Each row was made from one small tree. The marks that hang from a mark follow it in brackets, in the order of their numbers. Every link used is in the known rows. Write each row's tree.
Known rows:
K60{K346{K92 K696{K678{K749}}}}: [-25.1   6.9  -7.3   5.3 -27.3   2.4 -12.9   9.0  24.3  21.8 -27.3  14.6
   4.5  -1.6 -21.1   8.8  21.0   9.1 -26.8  29.0  29.1   6.8  -7.4 -10.4
  26.6]
K92{K346{K60 K696{K678{K749}}}}: [-21.4  12.4  -5.1  -0.9 -37.6  -1.9 -25.6  12.7  21.3   7.9  -4.2  18.0
  16.6  -0.7 -18.1   7.0  14.2   5.8 -41.0   8.5  40.5 -12.6   0.7  -5.6
  19.9]
K153{K60 K92{K346{K696}}}: [-12.7   3.3  -7.0  -4.5 -25.8  -6.5 -20.4  -5.1  19.8  11.5   3.2  51.0
  32.9   4.3  -9.7  17.9  12.2  -5.3 -32.2  -6.3  31.8   3.1   2.1  -8.3
  10.6]
K696{K346{K60} K678}: [ -6.8  -1.6 -24.7   6.6 -28.9  16.8 -21.1  -4.5  20.9   6.2 -15.8  -3.7
   5.3  26.7 -23.3   7.4  16.4   4.6 -30.9   0.9  37.2  -5.5  -4.5   3.3
   9.9]
K678{K696 K749}: [  3.9  16.2  -4.4  14.1 -22.5   8.0 -31.6  -4.2  27.4   4.6 -12.7  -0.5
  -5.5   1.4  -6.4  20.2  23.0  -3.9 -39.9  15.1  13.2  16.5 -10.3 -11.6
  14.9]
K901{K346{K92 K696}}: [-12.6 -14.5  -5.8 -11.5 -19.1   1.0 -14.0  -6.7  13.9  13.1 -34.5  26.9
   4.4  24.9 -24.6  11.5  22.8 -18.0 -31.8  20.9  41.7  14.9 -12.9   1.1
  10.7]
K60{K346{K92{K153} K696}}: [-27.5  -1.8   4.7   1.0 -16.6   2.8 -23.0  -2.8  19.8  18.0 -21.4  33.2
  16.8   8.1 -30.6   7.5  19.7  13.7 -21.6  19.0  34.4   5.0  -3.9  -5.3
  13.3]
K901{K346{K60 K92 K696}}: [-22.9 -19.5  -6.0 -12.2 -23.0   7.4  -8.4  -5.5  11.4  15.6 -25.8  22.2
  -0.6  21.3 -25.0   4.5  19.6 -22.8 -39.2  23.9  55.6   1.0 -15.4   5.9
   6.7]
K60{K346{K92{K153} K696{K678}}}: [-31.5   1.8   2.9   5.2 -23.3   5.7 -24.8   4.8  21.3  19.3 -23.2  24.7
  26.1   4.3 -37.2  13.5  21.6  22.5 -16.4  18.6  29.6  -0.7  -3.7  -4.6
  20.0]
K346{K92}: [-12.1  -4.2 -15.9   0.4 -25.4   9.7 -21.5  -5.0  17.7  13.7 -21.9  19.8
  -4.5  21.2 -24.6  16.7  19.0   0.0 -34.7  14.6  23.4  11.3 -14.2   3.9
  11.0]
K901{K346{K60 K696{K678}}}: [-16.0  -9.6  -2.7  -3.1 -26.6   7.5 -18.7  -2.9  15.7   4.1 -22.4   4.1
  10.1  13.6 -25.8   8.0  15.0 -12.9 -34.9  15.1  51.9  -6.3  -8.7   0.7
  12.8]
K696{K346 K678{K92 K749}}: [  1.4   6.1 -21.7  18.3 -23.9   1.1 -15.9   8.9  34.9  10.9 -11.1  -4.2
   1.4  12.1 -11.8  20.3  28.0  12.9 -31.0  -5.2  16.4   6.6  -4.6  -8.6
  23.9]
K92{K153 K346{K60}}: [-16.4   7.6   1.1  -2.6 -23.4  -1.1 -42.6  -0.5  19.3   3.2   3.9  26.5
  16.7  12.5 -30.7   8.2  14.7  17.9 -36.6  -4.6  36.6 -19.1   3.8   3.0
   6.3]
K901{K346{K60 K92{K153} K696}}: [-29.8 -13.7   2.8 -12.9 -20.9   6.1 -18.6  -4.5  13.5  13.0 -18.8  26.9
  14.9  18.9 -34.7   6.8  21.0  -3.6 -31.7  20.0  52.7  -6.4  -9.7   4.1
   7.8]
K153{K60 K92}: [ -4.8   1.9 -15.1   4.4 -24.0   5.3 -19.2 -13.7  22.9   7.5   0.1  26.8
  12.9   5.0 -11.1  21.5  12.9  -1.3 -31.6   0.6  20.8   5.9  -8.4  -8.0
  12.6]
K678{K92 K696{K346} K749}: [ 10.0   7.0 -13.1  23.0 -13.8   6.3 -17.2   1.2  36.4  13.1  -9.2  -2.5
  -6.0   8.1   1.4  22.9  33.9  -5.0 -36.9  -1.6  13.1  18.1  -9.3 -11.5
  13.8]
K92{K346{K696}}: [ -7.6   3.7  -2.0  -4.0 -25.3  -5.8 -32.3  -2.5  18.1   5.3 -13.7  36.2
  17.7  14.0 -17.1  12.2  12.9  -3.1 -35.0  -0.1  35.3   9.5   1.3  -2.1
   9.4]
K678{K92 K696{K346{K60}} K749}: [  0.2   2.2 -13.3  21.4 -17.7  11.0 -11.7   2.8  34.4  14.9  -1.0  -6.8
 -11.0   5.1   0.1  15.6  30.8 -10.4 -44.3   1.7  26.2   2.6 -11.2  -7.1
   9.8]
K92{K153{K60}}: [ -4.8   9.4  -6.5  -1.6 -17.7   6.5 -37.7 -12.4  25.3  -5.0  -2.1  20.6
  26.4   5.8 -20.3  20.9  10.2  18.2 -26.1   0.2  25.8  -8.4  -2.2  -5.6
   7.9]
K901{K346{K60}}: [ -4.8 -10.0  -5.6  -5.0 -16.8   5.6 -23.7 -12.4  16.3   1.1 -17.4   2.7
  -9.8  21.2 -21.7   4.2  17.0 -14.8 -39.4  13.2  49.1  -4.4 -10.2   4.6
   5.7]
K696{K678{K92}}: [ -6.5  -1.0  -9.8  20.6 -26.2   5.9 -23.5   5.4  28.4   8.1  -8.2   5.6
   0.4   1.4 -20.5  27.9  22.6   8.0 -34.4  -4.0  17.3   3.0 -13.8  -2.1
  18.9]
K153{K60 K92{K346}}: [ -4.8   6.9 -11.2  -1.0 -21.0  -5.0 -26.3  -6.1  21.8  11.0   4.6  40.5
  21.4   7.4 -13.9  20.0  15.3   3.1 -33.3  -8.4  22.7  -1.6   1.1  -5.6
  10.7]
K678{K92 K696}: [  2.0  -1.4  -1.4  25.2 -16.5  10.3 -24.2  -2.1  30.5  11.5  -7.2   7.7
  -5.7  -2.8  -7.9  30.7  27.3 -10.8 -41.5  -0.1  12.9  15.8 -17.6  -4.6
   8.6]

Which tree is each row?
[-21.0 -10.6  -1.6  -9.9 -16.9   7.0 -23.4  -6.3  16.0  11.4 -17.2  16.7
   3.0  24.7 -37.4   8.4  24.2   4.1 -32.4  16.6  44.2 -13.3 -11.1   6.6
   7.3]
K901{K346{K60 K92{K153}}}
[ -7.5   1.9  -8.5   8.7 -12.3   2.5 -16.3 -14.0  25.3  11.9  -2.8  24.6
   8.4  -2.2  -9.6  11.8  13.8   1.6 -26.1   7.0  25.7   2.8  -4.1 -10.2
  13.2]
K153{K60{K346} K92}
[-32.4   1.8 -14.8  -0.2 -42.0  12.8  -9.6  11.3  19.3  18.5 -14.7  11.2
   4.7   2.4 -22.1  11.0  17.5   1.6 -40.3  25.5  38.8  -4.3 -13.7  -3.5
  22.3]
K346{K60 K92 K696{K678{K749}}}
[-19.9   1.4  -1.1   5.0 -12.9   3.3 -30.4  -4.2  22.5  16.0 -18.9  22.3
   4.1  12.2 -33.4  10.0  22.9  20.4 -21.4  15.8  25.5   0.2  -4.4  -1.2
  12.8]
K60{K346{K92{K153}}}
[-15.6   1.4  -1.1   2.1 -29.7  -8.7 -23.5  -2.7  17.2  14.8  -4.2  48.9
  20.4  12.6 -17.4  13.8  17.0  -5.9 -33.5  -4.7  27.8  15.4   0.7  -7.2
  15.6]
K153{K92{K346{K696}}}
[-29.8 -11.5 -11.7  -3.7 -32.5  14.7 -10.7  -2.1  13.5  17.1 -16.2  25.7
   1.1  13.0 -21.0   8.2  13.0 -12.4 -40.4  20.6  47.1   2.9 -17.0   4.9
   7.9]
K346{K60 K92 K696}
[-10.2   6.8   0.0   6.6 -23.9 -14.5 -22.4  11.4  30.2  12.0  -1.1  33.2
   7.2  -4.8  -5.8  17.4  22.4   0.3 -42.5  -3.3  27.8   6.5  -2.1 -10.5
  19.1]
K678{K92{K346{K696}} K749}
[-24.4  -2.8  -2.2   0.1 -33.0  -2.0 -18.3  -2.0  15.2  17.0   3.7  43.4
  16.3  10.2 -17.9   6.8  14.1  -9.1 -40.7  -1.8  41.5   1.2  -2.3  -2.9
  11.3]
K153{K92{K346{K60 K696}}}
[  1.9   2.4   2.0  20.0 -14.1  -0.5 -30.6   5.6  30.2  14.3  -2.6  20.5
   1.4  -0.8 -10.8  28.9  30.6  -6.0 -42.3  -9.8  13.8   7.5  -8.3  -2.5
   7.3]
K678{K92{K346} K696}
[ -4.2  14.0  -3.1  -7.3 -15.2  -4.3 -44.2  -4.9  24.9  -1.5   2.4  33.9
  33.4   7.0 -23.0  19.4  13.4  23.1 -26.7  -8.8  26.6 -16.6   7.2  -2.9
   5.5]
K92{K153{K60} K346}
[-11.5  -2.8 -15.2  -1.2 -10.0   7.9 -15.4  -7.2  23.6  15.3 -18.9  20.4
   2.7   5.3 -17.1  10.8  15.7   4.1 -27.2  19.8  31.9  -2.2 -10.0  -0.5
   7.2]
K153{K60{K346{K92}}}
[-17.8  -0.8  -3.2  -4.5 -28.4   0.5 -26.3  -0.2  15.7   7.4  -6.0  31.5
  12.7  10.9 -17.0   4.0   9.0  -7.8 -42.3   3.0  49.0  -4.6  -1.3   2.0
   5.1]
K92{K346{K60 K696}}
[ -4.2   6.2   9.5  23.1   0.5   6.8 -27.8  -3.3  37.6   9.4   3.1  12.1
  16.2 -19.9 -10.2  27.2  25.4  11.5 -26.2   1.2  18.4  -7.8  -6.5 -11.3
   6.7]
K678{K92{K153{K60{K346}}} K696}
[ -6.5   1.9  -5.9  14.3 -23.6  -5.6 -30.0  12.9  28.6  11.8  -4.5  19.0
   9.8   2.0 -22.9  25.9  25.1  11.6 -36.5 -12.8  17.5  -4.8  -4.9   0.1
  16.9]
K696{K678{K92{K346}}}
[-13.5   3.9  10.2  18.2 -15.4   2.7 -35.1   8.9  29.2  14.1  12.6  20.4
  13.3  -5.0 -20.2  24.1  28.7   7.2 -42.2 -11.0  24.3 -16.2  -4.6  -0.2
   4.9]
K678{K92{K153 K346{K60}} K696}
[ -5.5  13.3  -6.1  13.7 -26.1 -10.9 -27.7  18.0  33.2  11.6  -1.3  12.8
   4.3  -5.0 -16.1  23.2  26.7  16.3 -39.4  -7.2  14.4  -3.9  -2.2  -7.0
  24.8]
K696{K678{K92{K346} K749}}
[-15.5  -2.4 -12.0   6.3 -18.4  22.6 -22.1  -4.9  20.7  19.3 -12.9  11.2
  10.8  26.7 -27.5  14.5  30.1   4.4 -29.0   7.3  29.6  -1.1  -9.3   3.8
   2.3]
K678{K696{K346{K60 K92{K153}}}}
[-14.5   1.3 -20.5   3.5 -25.5  12.3 -27.0   1.4  22.1  14.7 -22.8  13.6
  22.9  33.7 -39.7  19.4  27.5  27.7 -17.1   1.4  19.4   1.1  -1.9   2.2
  15.2]
K696{K346{K92{K153}} K678}
[  0.1   7.5 -21.7   6.9 -19.9  13.1 -16.1  -2.1  26.5  20.2 -24.8   4.2
  -4.1  24.5 -10.9  16.1  32.7  -3.2 -32.5  16.1  15.0  20.9 -10.1  -5.7
  12.2]
K678{K696{K346{K92}} K749}
[-16.7   2.3   0.6  10.2 -23.5   4.9 -23.8   5.4  30.7   4.2   2.7  23.7
  42.4 -11.9 -19.1  33.0  16.1  18.0 -24.7  -6.7  26.2 -11.1  -6.7  -9.9
  17.4]
K346{K696{K678{K92{K153{K60}}}}}
[-15.4  -2.3  -6.3  13.8 -27.6   0.3 -24.4  14.5  26.1  12.7   4.1  14.7
   3.3   0.0 -23.6  19.1  21.2   7.1 -43.0  -9.8  30.8 -18.7  -7.4   4.7
  12.9]
K696{K678{K92{K346{K60}}}}
[-11.4  11.3   1.9 -10.5 -19.9  -5.6 -38.4  -3.3  22.4  -0.4   0.3  44.4
  45.9   3.8 -20.0  17.6  10.1  14.1 -27.2  -6.1  35.0 -11.5   8.0  -6.3
   6.1]
K92{K153{K60} K346{K696}}
[  1.3  -0.9 -15.3  11.6 -18.8  21.5 -22.0 -12.2  21.9   9.1 -13.6  -2.1
  -1.6  24.6 -11.2  10.3  21.4 -13.2 -36.4   5.0  32.8   6.3  -8.6   1.5
   0.1]
K678{K696{K346{K60}}}
[-35.6  -6.6  -2.8  -4.5 -31.4  11.6 -20.9  -0.9  14.8  14.7  -9.5  31.0
  18.0  13.3 -30.9  10.3  15.4   5.4 -33.6  15.9  44.2  -6.1 -10.6   2.5
   9.2]
K346{K60 K92{K153} K696}
[-16.6   2.1  10.7   6.6 -20.3 -11.4 -33.1   7.3  26.8   9.0   2.6  43.0
  27.5   0.8 -21.8  21.8  21.8  12.4 -33.0 -13.5  28.4  -2.1   1.5  -5.0
  12.4]
K678{K92{K153 K346{K696}}}
[-33.0  -9.0 -13.4   0.8 -38.8  18.4 -11.1   5.0  14.5  18.8 -18.1  17.5
  10.3   9.8 -28.4  13.0  14.8  -2.9 -36.5  19.2  42.3  -4.3 -16.9   4.2
  14.4]
K346{K60 K92 K696{K678}}
[ -5.7   9.2 -11.0  19.6 -28.3   0.3 -20.7  10.7  33.9   9.0  -5.7  -0.4
  -4.0  -7.4 -13.5  25.5  24.0  11.8 -37.6   2.7  12.5   2.9 -11.6 -10.4
  27.3]
K696{K678{K92 K749}}
[-15.6  -0.9   8.3  10.6  -7.3  -2.7 -20.5  -2.7  32.8   7.3   1.2  28.4
  26.3 -17.0 -11.5  18.7  15.7  11.3 -24.1   0.9  35.1  -8.0  -1.3 -13.2
  10.9]
K678{K92{K153{K60{K346{K696}}}}}
[-22.4  -1.9 -10.9  -0.3 -19.7   9.9 -11.0   1.4  22.2  17.3 -23.1  23.0
  22.8  -3.8 -20.9  14.7  14.4   5.3 -22.6  22.7  36.2  -4.9  -8.8  -3.8
  14.8]
K153{K60{K346{K92 K696{K678}}}}
[-24.0   4.1   6.0  -5.4 -27.5  -2.5 -36.8   0.4  17.2   4.2   1.5  35.7
  27.4   9.2 -26.8   6.7  11.7   9.7 -35.8  -1.7  45.8 -14.3   4.7   0.2
   6.5]
K92{K153 K346{K60 K696}}
[  5.6   3.2  -8.0  16.9  -5.6  11.4 -24.3  -5.3  35.9   7.4   2.2  11.6
  26.7   6.7  -8.6  31.3  29.3   8.1 -25.2 -13.0  16.6  -1.7  -4.7  -7.4
   3.2]
K678{K92{K153{K60}} K696{K346}}
[-29.8   1.2  -4.1   1.4 -34.3  10.1 -26.7   5.8  18.1  14.4 -19.7  27.0
  30.5  11.5 -37.6  22.8  20.3  19.2 -22.8  12.3  25.5   2.6  -8.3  -2.1
  19.8]
K346{K92{K153} K696{K678}}
[-17.4  22.7   4.9  -0.3 -32.6  -9.4 -41.0  12.0  25.2   4.3  -6.0  26.2
  35.8   1.3 -27.7  16.9  18.6  27.9 -27.4   1.2  24.7  -7.1   9.5 -12.0
  25.2]
K92{K153 K346{K696{K678{K749}}}}
[ -6.0  -4.8  -1.2  -2.1 -23.4   2.3 -25.3  -5.2  17.2   2.0 -29.7   9.2
  16.3  16.8 -25.2  14.5  19.0  -9.3 -27.8  12.7  39.5   8.7  -6.2  -5.1
  16.2]
K901{K346{K696{K678}}}
[-26.7   3.1  -8.3  -4.9 -29.4  11.2 -22.7   2.7  21.1  10.7 -12.3  29.9
  42.7   2.7 -31.4  27.2  14.7  19.4 -20.8  11.1  28.6  -9.8  -7.3  -4.1
  15.0]
K346{K92{K153{K60}} K696{K678}}
[-15.5  -1.0  -2.9   5.0 -15.8   1.0 -10.7 -11.9  22.5  12.5  -5.8  35.2
  19.7  -5.4  -7.7  10.6  11.3  -6.1 -25.0  10.2  34.5   8.2  -2.8 -13.5
  14.2]
K153{K60{K346{K696}} K92}
[-27.9  -0.5  -3.4   4.5 -38.7   0.8 -18.8   6.3  16.1  17.7   1.2  35.9
  23.6   5.2 -24.6  12.2  15.7  -1.0 -36.7  -2.1  37.0  -6.1  -1.8  -2.2
  17.9]
K153{K92{K346{K60 K696{K678}}}}
[-11.8 -12.6  -0.5  -7.3 -20.4   4.3 -19.0 -10.5  14.5   1.3 -20.2  13.3
   2.7  16.7 -18.4   2.5  13.6 -22.6 -38.4  15.3  57.3   0.0  -9.0   0.5
   6.1]
K901{K346{K60 K696}}
[ -8.3  11.6   0.5  15.0 -20.9  -4.8 -30.2   4.8  33.8   5.0   3.5  12.4
   3.6  -5.0 -16.3  23.3  24.1  21.9 -34.6  -1.6  14.6   0.5  -5.5 -11.8
  21.2]
K678{K92{K153} K749}
[-19.8  -8.4   0.1   5.9 -25.4  -3.7 -18.1   8.4  22.2  13.3   4.2  32.9
   7.3  -0.1 -12.8  12.8  16.4  -9.4 -46.4  -5.7  45.7  -6.9  -6.5   1.7
   7.1]
K678{K92{K346{K60 K696}}}
[-12.1   5.2  -5.2   8.7 -24.4  -8.1 -22.8  12.2  29.6  12.3   9.7  16.6
  -9.5  -4.7  -8.6  11.1  21.8   3.5 -49.9  -3.7  32.0 -12.9  -5.3  -2.8
  14.1]
K678{K92{K346{K60}} K749}
[-10.2  -3.6   0.7   7.2 -21.5  -9.5 -23.4   6.7  25.0  11.4  -4.5  37.8
  12.9   1.9 -12.1  20.0  20.1  -5.4 -39.2 -10.2  30.9   7.3  -4.0  -3.2
  10.8]
K678{K92{K346{K696}}}
[ -0.5  16.4   2.1  17.6 -13.1   5.1 -28.1   2.5  39.4   5.4  10.2   7.9
  16.9 -20.8  -3.9  34.2  26.9  13.4 -35.1   0.2   9.9  -5.3  -8.1 -15.8
  14.2]
K678{K92{K153{K60}} K696 K749}
